Every row comes from one small tree of marks. Brackets hold a mark, then the marks that hang from it, in the order of their numbers. Every link used is in the known rows. Which tree was each row made from?
In the rows, zero is written as 128.
Known rows:
[z869 z350 [z432 z167]]: [140  65  60 163  80 112 132 174 127  97 107 114 147 107 114  98 131 147
 181 100]
[z366 z431 z432]: [135 155  88 142  88 116 124 129 152 121 147 124 109 164 100 122 130 167
 184 112]
[z432 [z167 z373] z366 z869]: [190  81  93 167 125 124 163 145 154 106 191 109 136 152 155 112 171 103
 154  76]
[z869 [z432 z366]]: [154  61  57 147 104 102 153 144 125 108 137 149 147 122 104 106 148 125
 159  69]
[z88 z350]: [138 115  82 156 107  98 148 161 106 126 102 140 146 115  91 114 137 187
 179  79]
[z350 z869]: [144 111  85 142 101 114 167 162 119 148 140 149 155 135 114  81 163 174
 175  65]
[z373 [z167 [z432 z869]]]: [141 115  87 158 115  80 125 135 124 123 133 137 149 140 103 113 144 152
 164 104]
[z167 [z432 [z366 z431] [z869 z350]]]: [163 121  92 164 102 105 131 136 127 135 139 165 152 179 132 124 133 149
 172 107]
[z366 z431 [z432 z167 [z869 z350]]]: [163 147 114 171  79 125 119 150 146 109 150 107 133 167 124 134 116 150
 191 135]
[z431 [z366 z432]]: [109 117 100 129  90 118 117 146 158  99 150 118 100 162  99  93 148 120
 168 106]
[z167 [z432 z869]]: [134 101  94 149 111  93 149 132 118 102 141 160 148 164 122 101 147 143
 177  99]
[z869 [z432 [z167 [z373 z156]]]]: [155  48  41 134 112 131 130 152 165  87 139  89 124 106 124  97 175 107
 163  83]
[z373 z156]: [136  93  64 122 117 102 144 156 155 147 139 137 142 134  93 105 149 137
 164  85]
[z432 [z366 z431] z869]: [181 138  91 150 127 107 159 131 134 157 154 147 158 179 115 135 137 126
 158  83]
[z350 [z869 z432]]: [149  81  67 141  94 119 154 158 111 121 124 148 165 114 107  81 161 153
 174  58]
[z366 z431 [z432 z167 z869]]: [175 150 113 160  94 126 138 129 159  99 165 101 128 170 120 134 130 140
 183 126]
[z366 z431]: [137 150  67 133 118 108 147 135 139 161 119 126 132 158 102 114 137 169
 174  90]
[z431 z366]: [110 119  82 118 115 108 136 153 146 132 129 120 119 155  97  91 157 123
 156  86]
[z432 z366 [z869 z350]]: [152  95  94 171 103  94 147 171 112 143 152 166 167 156 118 122 128 133
 166  82]
[z167 [z373 z156] [z432 z869]]: [136  76  72 131 128 115 120 140 154 104 159 140 128 156 132 101 178 115
 167  91]
[z432 z366 z869]: [169 101  98 157 120  93 167 146 122 136 168 159 163 160 119 119 141 118
 157  73]
[z431 [z366 [z432 z869]]]: [118 121 115 134  94 115 118 142 151  95 159 123 122 174  98 109 143 104
 166 111]
[z167 [z432 z366 z869]]: [162  90  98 159 111  97 162 129 125 107 161 172 153 170 134 108 152 127
 162  92]
[z432 z167 [z366 z431] [z869 z350]]: [198 127  98 176 104 120 152 156 142 146 150 121 160 165 138 137 127 136
 168 103]

Which tree is each row?
[142  58  55 161  85  99 129 170 114 120 118 157 154 118 109 107 133 137
 167  77] | [z869 z350 [z432 z366]]
[153  83  95 170  97  92 140 148 115 118 149 177 159 164 134 109 138 139
 171 100] | [z167 [z432 z366 [z869 z350]]]
[143 118 126 145  93 127 129 146 161  80 166  97 119 168 115 107 150  93
 165 122] | [z431 [z366 [z432 z167 z869]]]
[158  89  74 156  90 121 147 166  92 113  93 146 173  96  93  98 152 180
 181  58] | [z88 [z350 [z869 z432]]]
[175  80  70 160 117 125 162 149 161 108 181 103 113 134 154  99 180 126
 154  74] | [z432 [z167 z373] z366]
[180  81  76 162  90 125 154 161  96 119 109 156 177 100 102 103 155 169
 171  53] | [z88 [z350 [z869 [z432 z366]]]]
[145  96  77 149 102  86  97 162 142 143 124 139 158 132  97 118 138 141
 165 117] | [z373 z156 [z167 [z432 [z869 z350]]]]
[176  76  74 150  92 131 167 158 128 106 132 118 163 108 123  79 166 149
 175  69] | [z350 [z869 [z432 z167]]]
[146  60  48 149 110 120 140 146 148  76 140  91 121 110 129  92 171 124
 169  79] | [z869 [z432 [z167 z373]]]
[165  96  48 126 124 130 120 123 175 128 161 135 111 158 137 109 185 128
 153  87] | [z167 [z373 z156] [z432 [z366 z431]]]
[162 140  99 158 101 138 121 128 164  90 177  86 107 169 136 127 149 129
 184 119] | [z366 z431 [z432 [z167 z373] z869]]
[147 157 106 149  96 112 124 127 142 119 154 131 129 179 104 134 122 145
 184 116] | [z366 z431 [z432 z869]]
[105 118 117 143  81 114  99 163 139 103 143 130 123 171 100 108 132 112
 174 118] | [z431 [z366 [z432 [z869 z350]]]]
[212 133 101 163 123 121 171 134 154 138 165 116 155 169 136 135 142 121
 157  95] | [z432 z167 [z366 z431] z869]
[191  57  63 154  98 146 161 155 140 101 163 118 148 108 145  83 189 127
 161  55] | [z350 [z869 [z432 [z167 z373] z366]]]
[207 100  70 154  95 144 168 144 141 126 137 120 163 125 131  99 166 144
 162  70] | [z350 [z869 [z432 z167 [z366 z431]]]]
[158  43  49 169  91 124 125 169 138  92 142 111 131 109 142 101 158 121
 167  82] | [z869 z350 [z432 [z167 z373] z366]]
[183  87  58 168  86 123 134 158 142 123 116 116 151 123 124 121 134 140
 167  99] | [z869 z350 [z432 z167 [z366 z431]]]
[119 109 112 168  76 101 114 164 119 103 155 151 135 157 107 118 115 146
 192 112] | [z366 [z432 [z869 z350]]]
[127  87  76 147 122 102 130 132 128  89 155 142 124 160 141  95 172 135
 173  88] | [z167 z373 [z432 z869]]
[165  84  81 141 127 127 144 157 166 114 171  95 136 141 136 110 169 102
 165  89] | [z432 [z167 [z373 z156]] z869]
